Each row was made from one path, in order. Every step used is in the known rows, and no mark comes twice. Write each row's path.
In the rows, zero is written as 128.
Known rows:
l z x n: [166  89 117 155  86 120 138 155 238 114 125  96 125 132 119 100 160 152
 113 120 127 114 110]
l z x n p: [157  95 131 139 112 151 139 129 175 143 150  81 134 155  87 121 164 115
 118 105  71 112 106]
m z x n: [191  79 131 158  78 102 129 152 239 114 156  95 111 135 150 119 153 154
 115 125  99 112 100]
g z: [146 133 135 143 154 143 122 145 119 108 140 153 130 148 103 168 179 144
 132 121 114 132 132]
x n m z g: [148 199 132 158 111 156 115 162 155 125 133 163 127 140 218 127 143 143
 125 109  70 123 122]
z g: [153 168 110 126 100 167 128  94 130 132 103 150 133 129 209 125 123 148
 133 105  53 126 131]
x n g z: [165 132 141 167 138 170 120 145 184 109 118 183 134 147 155 142 212 115
 123 109  76 121 129]
x z g n: [130 117 111 175  91 175 117 131 190 113 117 176 142 130 182  74 135 143
 130 144 189 125 123]
p n: [ 90 124 119 177 111 114 136 109 148 119 146 115 122 134 117 166 131 101
 120 139 166 128 141]
x z: [186 152 134 160 150 145 127 175 161 119 157 141 151 150 106 106 116 129
 133 128 161 117 127]
m z g: [176 175 122 146 113 146 124 128 128 126 118 150 123 142 219 133 141 164
 132 110  48 121 128]
p z x n: [174  94 126 160  75 115 136 123 241 100 153  93 126 135 122 105 147 156
 112 131 128 110 106]
z x n g: [195 113 139 153  83 161 127 104 245 125 101 152 137 128 201 105 167  94
 109 112  54 110 116]
x z g n p: [135 115 127 153 115 192 124 113 143 142 146 137 145 154 130 106 148 108
 130 122 116 120 116]
l n p z g: [142 184 113 155 108 178 141  90 132 120 118 130 149 155 159 130 138 151
 125 121  84 119 130]
l z: [110 160 116 151 166 135 141 189 121 122  85 130 143 140  84 101 165 145
 124 124 178 126 141]
x n p z g: [149 183 117 156 105 180 136  90 145 119 128 132 146 153 166 109 146 154
 127 107  62 112 125]
n g z x: [228 118 152 128 101 143 124  82 177 104 125 134 141 146 144 175 170 131
 112 120  52 122 122]
g n m z: [104 168 161 176 145 120 102 216 145 116 163 162 124 139 141 129 155 117
 117 153 201 130 118]
n g: [160 148 142 143 125 171 124 104 167 132  88 174 144 130 192 114 158  83
 118 116  71 119 134]
p z g n m: [ 57 206 148 165 113 174 103 165 154 111 136 185 154 126 148 105 134 101
 112 150 220 138 125]

Write each row's path:
[113 107 124 141 107 188 125  97 132 147 135 132 137 146 138 112 151 108
 128 122 105 123 116]  z g n p
[ 78 198 147 165 118 181 100 180 166 119 143 192 154 127 156 103 125  92
 117 144 212 138 123]  x z g n m
[185 132 163 144  96 107 112 145 178 107 161 115 130 139 138 156 135 134
 107 149 138 126 109]  g n m z x
[125 110 130 152 113 178 122 115 133 145 142 133 133 153 146 115 160 114
 128 123 102 121 114]  m z g n p
[206 132 150 131 100 125 137  69 155 104 159  75 150 156  83 151 132 146
 111 136 102 114 115]  n p z x
[182  79 126 151  81 124 129 135 234 107 153 108 118 136 129 133 167 151
 117 118  94 117 106]  g z x n
[193 126 141 165  88 161 129 101 244 113 106 149 144 135 188  98 172 101
 106 118  74 107 118]  p z x n g
[200 151 166 133 106 102 116 142 164 111 162 108 130 143 133 169 131 133
 109 138 106 124 111]  n m z x
[108 168 156 143 101 140 110 178 200 122 161 137 138 124 126 131 129  93
 106 129 153 131 110]  z x n m
[102 106 108 159  81 167 117 110 174 119 106 170 130 120 193  84 142 142
 127 143 171 130 123]  z g n
[126 193 166 161 158 115 108 211 122 122 165 150 125 145 136 149 147 117
 118 137 151 128 122]  n m z
[213 109 146 121 103 121 126  94 159 103 145 110 133 145 114 182 154 153
 117 127  81 126 119]  g z x
[173  74 123 144  69 117 131 125 241 117 144  96 118 126 142 112 142 142
 115 122  99 115 104]  z x n
[102  88 133 142 121 168 124 113 130 145 147 122 135 145 100 114 154  97
 125 132 141 125 114]  g n p
[141 203 130 157 115 154 119 165 141 127 122 160 130 142 211 149 137 139
 123 122  90 129 127]  l n m z g
[202 116 144 163  91 152 124 121 244 121 109 153 131 134 207 110 177 101
 109 113  53 108 114]  m z x n g
[135 211 133 165 115 152 116 146 133 123 135 161 130 143 210 153 138 132
 123 116  83 127 132]  p n m z g
[225 111 150 131  99  93 126 119 166 110 153  92 122 145 142 162 134 155
 114 136  87 119 112]  m z x
[118 111 115 173  91 154 114 132 175 115 116 169 125 128 201  93 153 153
 127 146 168 127 120]  m z g n
[192 184 114 148 116 178 128 128 153 125 123 158 148 144 193 109 115 150
 137 106  76 118 132]  x z g
[151 213 137 149 121 157 114 152 126 126 128 164 131 140 214 140 136 142
 126 113  71 126 127]  n m z g
[ 95 122 102 171 100 171 124 138 171 116  84 170 138 125 171  73 160 150
 126 142 195 130 129]  l z g n
[152 197 116 150 109 164 134  89 133 107 112 147 147 142 178 114 132 167
 129 118  89 119 135]  p z g
[111 142 138 172 137 154 133 112 133 106 156 117 152 159  67 103 159 132
 120 150 192 115 122]  g n p z
